Each row was made from one walk, in order. Every step used is in the known rows, and no mark comes twice. Write each row's walk.
Known rows:
zimog > deni > pobar > sobed: -6.5,25.5,-22.9,16.2,12.4,-2.6,-2.6,-10.2,9.1,0.1,-6.4,-9.7,13.6,2.7,-8.6,-5.3,-4.4,45.3,7.1,17.1,-13.3,-18.5
sulo > fisu > pobar: 2.5,-52.7,4.8,9.6,-2.1,1.0,3.6,-14.5,-8.1,5.1,19.2,-16.9,10.5,-0.9,1.1,3.2,-37.0,0.8,2.3,4.7,-7.5,-11.1
sulo > fisu > pobar > dupot: -3.8,-52.4,0.1,1.6,7.6,-1.0,9.8,-41.8,-14.9,1.9,12.9,-13.7,17.2,1.0,-3.8,-10.5,-26.7,-8.7,1.9,2.7,-7.0,-13.1
fisu > zimog > dupot: -1.7,13.2,-16.9,17.7,3.1,-2.0,-7.9,-27.6,1.3,7.7,8.5,-5.6,7.4,5.7,-2.0,-2.8,-20.8,-1.3,7.0,10.3,-6.0,-3.3
dupot > zimog > deni: -12.9,26.5,4.9,-4.4,6.0,-10.2,-2.6,-22.5,11.3,6.3,-5.2,0.7,3.2,-5.0,1.1,-1.6,-0.4,10.8,4.1,8.4,-9.2,-5.2
deni > pobar > fisu > zimog > dupot: -9.1,30.9,-35.9,25.9,17.7,3.5,-4.8,-34.2,0.3,3.3,10.9,-9.7,21.1,8.6,-12.5,-14.2,-35.6,19.0,11.4,13.7,-4.0,-17.3
deni > pobar > sobed > vopif: -1.3,28.4,-23.3,28.8,11.0,10.6,10.6,-2.7,0.6,-1.4,6.2,2.6,16.9,2.3,-14.3,-5.7,-21.1,32.8,9.1,22.8,-8.3,-10.0
pobar > dupot > vemo: -7.5,37.8,12.5,-26.8,6.6,-8.5,12.5,-33.3,-13.9,-4.5,-10.1,5.8,9.1,6.3,-5.8,-15.2,6.3,-23.7,-6.3,0.3,-5.8,3.5
vopif > sobed: -0.9,-9.9,-1.9,14.0,-4.1,-3.8,7.2,3.4,10.6,4.0,-4.3,3.9,-2.8,-0.4,2.3,-0.9,34.4,3.7,2.4,4.1,3.3,-5.3
vemo > dupot > pobar > fisu > zimog > deni: -17.2,50.0,-17.6,-8.2,27.0,-10.0,4.5,-62.8,12.7,4.0,5.7,-4.9,2.8,0.3,-6.3,-16.0,11.1,11.5,1.9,4.1,1.6,-13.1
zimog > deni: -1.4,-3.5,-7.9,2.0,-1.1,-7.7,-1.5,-11.4,3.8,3.7,-15.4,-4.3,2.6,1.2,-3.0,2.7,-7.2,22.6,2.6,3.1,-4.3,-4.6
sulo > fisu: 1.7,-52.9,9.1,1.6,-6.6,-1.5,1.9,2.1,0.0,5.4,2.3,-10.3,-5.2,-0.2,-4.1,0.4,-24.4,5.2,2.1,0.8,-1.0,-3.9
deni > zimog > dupot > pobar: -9.7,31.2,7.6,-2.5,9.8,-6.9,-19.7,-26.5,3.9,2.9,1.0,6.7,17.0,5.6,-13.7,-1.5,-15.7,-2.3,8.9,9.7,-2.4,-11.7
vopif > sobed > pobar > dupot > vemo: -6.3,35.9,6.8,-2.1,5.5,-3.9,21.7,-47.3,-1.0,2.6,-18.7,12.3,16.8,3.7,-5.3,-2.9,3.5,-14.2,-5.2,10.7,-5.8,-2.7
pobar > sobed: -3.5,18.7,-11.8,6.9,8.7,1.7,4.1,-3.7,16.2,-3.2,-1.1,-2.0,-1.7,-1.2,-1.5,-1.4,25.9,15.9,-2.2,8.3,-3.8,-6.8
vemo > dupot: -7.5,12.5,-0.9,-16.3,4.0,-0.6,16.4,-9.3,1.4,-1.1,10.4,-0.2,-7.8,3.8,-2.0,-6.7,9.2,-25.2,0.4,-6.9,0.2,1.2
zimog > dupot > pobar > sobed > vopif: -3.3,42.0,-11.8,11.2,12.6,-2.8,2.0,-54.8,14.9,0.3,-9.2,7.2,25.9,1.0,-13.6,7.5,-11.4,10.6,5.2,24.4,-2.0,-10.0
vemo > dupot > zimog > deni > pobar > fisu: -27.8,61.6,-13.6,-12.3,23.8,-5.5,16.3,-38.7,11.7,0.3,7.0,-5.0,10.0,2.2,-9.9,-20.1,-7.5,5.9,9.2,5.4,-7.1,-17.8
dupot > pobar: -2.0,25.9,14.0,-11.2,6.7,-6.5,-11.7,-24.3,-1.7,-0.1,0.9,3.0,12.2,-4.0,0.2,0.8,3.9,-8.2,-1.1,3.0,1.4,-3.5
zimog > dupot: -1.0,2.4,-7.2,0.9,-2.2,-4.8,-1.8,-22.9,5.0,1.7,-8.6,-2.6,10.5,6.5,-5.4,4.6,-16.6,-7.4,5.1,3.4,-3.1,-2.4
vopif > sobed > pobar > dupot: -5.5,-4.8,-10.0,17.5,9.0,2.8,17.2,-42.9,5.7,4.3,-15.0,11.3,15.1,-0.2,-3.4,-0.9,8.7,-1.7,1.1,7.2,0.8,-9.2

Write each row's walk:
-17.4,22.5,-5.7,13.9,13.5,-8.1,13.4,-64.9,17.8,10.6,-18.4,11.1,18.4,-4.6,-2.1,-3.1,7.7,8.9,5.1,15.8,-9.4,-14.7 : vopif > sobed > pobar > dupot > zimog > deni
2.3,-5.9,-6.1,25.6,-1.9,5.2,8.7,-16.9,14.0,7.3,-7.9,6.4,8.5,-2.3,0.4,12.9,-0.8,8.0,1.2,10.1,-1.6,-6.9 : vopif > sobed > pobar
-13.4,54.8,-17.5,26.5,17.6,1.0,7.2,-25.2,11.5,5.0,1.1,3.2,21.2,-2.7,-12.9,-7.0,-25.0,43.8,13.1,31.3,-16.6,-15.4 : dupot > zimog > deni > pobar > sobed > vopif
-14.1,41.3,1.7,4.6,9.4,-7.2,-7.5,-16.6,-1.5,6.7,4.3,-3.8,18.4,-1.9,-3.4,-8.4,-24.8,17.6,10.9,12.8,-16.4,-13.2 : dupot > zimog > deni > pobar
-12.8,54.9,3.2,-21.2,20.0,-4.9,8.2,-38.6,16.6,-4.1,10.8,0.7,2.6,-0.8,-2.1,-8.4,39.3,-18.9,-3.1,4.9,-1.8,-9.5 : vemo > dupot > pobar > sobed
-2.9,23.1,-27.4,26.4,19.0,13.6,4.7,-35.7,9.1,4.5,5.4,-1.5,7.9,-3.1,-4.1,0.3,-28.3,25.9,-1.2,11.8,-0.6,-7.9 : sobed > pobar > fisu > zimog
-10.4,47.9,0.6,-15.7,10.2,-13.7,6.5,-40.4,-22.5,-1.1,-15.8,-2.4,25.1,9.9,-14.3,-17.8,-26.2,5.8,3.0,7.8,-16.2,-7.9 : zimog > deni > pobar > dupot > vemo
-6.1,42.7,3.8,-4.4,15.7,-3.8,-7.6,-26.9,15.5,-3.2,0.8,0.1,10.4,-5.3,-1.3,-1.2,31.1,9.3,-3.6,12.1,-1.8,-10.6 : dupot > pobar > sobed
-11.0,54.9,-9.5,1.2,15.6,-11.4,1.0,-44.1,-26.5,5.1,0.8,-6.0,22.0,9.6,-11.6,-27.0,-28.7,14.0,5.6,14.1,-19.2,-7.9 : fisu > zimog > deni > pobar > dupot > vemo
-7.9,16.6,-25.9,9.0,14.2,-2.8,2.6,-18.1,6.1,-1.3,-13.5,-8.4,15.4,3.6,-12.6,-7.1,-23.0,42.0,6.8,7.0,-3.1,-18.5 : zimog > deni > pobar > fisu
-4.9,16.6,-21.4,27.0,9.4,-2.3,-12.4,-12.1,-11.6,9.6,11.7,-11.8,12.5,3.0,-5.4,-11.6,-33.9,37.9,12.0,14.4,-14.1,-11.7 : fisu > zimog > deni > pobar
-3.7,24.9,-30.7,30.5,11.3,3.0,9.0,-14.7,4.2,2.3,-9.3,-1.9,19.0,3.5,-17.1,-2.0,-30.8,54.4,10.8,25.8,-11.8,-14.4 : zimog > deni > pobar > sobed > vopif
-20.2,49.9,-13.3,4.3,20.0,-5.1,-0.4,-28.5,11.1,1.9,-4.0,-3.7,17.9,-2.1,-8.7,-12.6,-17.0,32.4,8.3,12.2,-8.0,-18.9 : dupot > zimog > deni > pobar > fisu
-4.4,54.1,-21.0,27.9,18.2,0.2,-3.4,-59.1,11.8,6.0,9.1,3.4,22.8,1.1,-11.7,-1.0,-12.1,17.1,7.5,31.3,-4.4,-10.4 : fisu > zimog > dupot > pobar > sobed > vopif
-9.1,38.9,-5.9,-9.6,14.8,-8.4,-5.7,-57.0,16.1,-3.3,-14.7,0.7,21.8,2.1,-10.1,1.9,-5.2,-2.3,0.8,6.0,7.0,-13.3 : zimog > dupot > pobar > fisu
-8.0,17.7,-32.2,17.1,14.0,0.6,1.1,-38.0,12.8,3.0,1.3,-6.2,7.0,5.2,-7.8,-7.5,-10.3,11.9,4.1,8.5,2.1,-10.1 : pobar > fisu > zimog > dupot
-4.4,37.5,-2.1,6.2,10.5,-8.3,-18.8,-51.8,0.7,7.3,10.2,-3.2,18.4,1.6,-2.9,-1.9,-14.7,-8.6,5.9,13.3,-3.5,-7.0 : fisu > zimog > dupot > pobar
-18.1,45.7,11.6,-20.8,9.3,-3.3,14.0,-20.3,8.0,2.2,20.2,3.8,-5.8,-1.7,3.5,-11.8,15.5,-36.5,2.5,-1.7,-4.7,0.1 : vemo > dupot > zimog
-0.6,-43.0,-9.0,20.4,-3.6,-3.2,-8.1,-24.1,1.4,13.1,10.4,-15.3,3.2,6.4,-6.9,-1.6,-45.4,5.0,9.7,10.3,-7.0,-6.9 : sulo > fisu > zimog > dupot
-19.7,45.1,4.9,-6.6,20.0,-1.3,0.7,-33.3,-12.1,-0.1,13.6,4.8,22.2,-0.7,-5.6,-24.8,-8.7,-12.3,8.3,7.8,-11.1,-11.0 : deni > pobar > dupot > zimog
-3.5,5.7,-20.0,24.7,8.9,6.7,16.8,-28.2,24.4,2.3,-15.8,6.6,8.9,-2.9,-4.3,8.0,7.0,20.5,-1.6,8.5,6.6,-13.2 : vopif > sobed > pobar > fisu
-13.5,46.6,-2.3,1.4,18.3,-4.7,-15.9,-31.2,20.5,-0.5,-1.0,4.3,15.3,4.7,-15.3,-3.3,11.4,14.4,7.2,18.5,-5.4,-17.9 : deni > zimog > dupot > pobar > sobed
-7.4,43.4,8.8,-11.9,-1.0,-7.5,-2.8,-9.0,-3.1,1.0,-3.9,4.2,8.0,13.5,-15.1,-4.6,-23.3,-9.0,4.0,9.5,-10.5,-1.0 : deni > zimog > dupot > vemo
-3.0,28.8,6.6,-9.8,4.5,-10.8,-13.8,-46.4,4.3,1.6,-7.8,1.9,21.6,2.4,-5.0,7.0,-13.1,-16.4,3.0,6.9,-0.8,-7.3 : zimog > dupot > pobar
-7.6,59.5,-16.1,0.0,10.2,-6.2,5.2,-46.0,6.2,1.1,-1.9,-5.7,10.0,9.5,-9.6,-9.2,-14.5,-0.4,-1.2,11.0,-4.8,-3.7 : pobar > fisu > zimog > dupot > vemo
-2.8,15.7,-17.8,10.7,13.4,10.5,10.7,-30.6,15.0,-1.7,-12.1,2.3,11.5,-2.0,-6.0,8.8,-27.0,17.4,-3.8,5.7,3.4,-7.3 : sobed > pobar > fisu
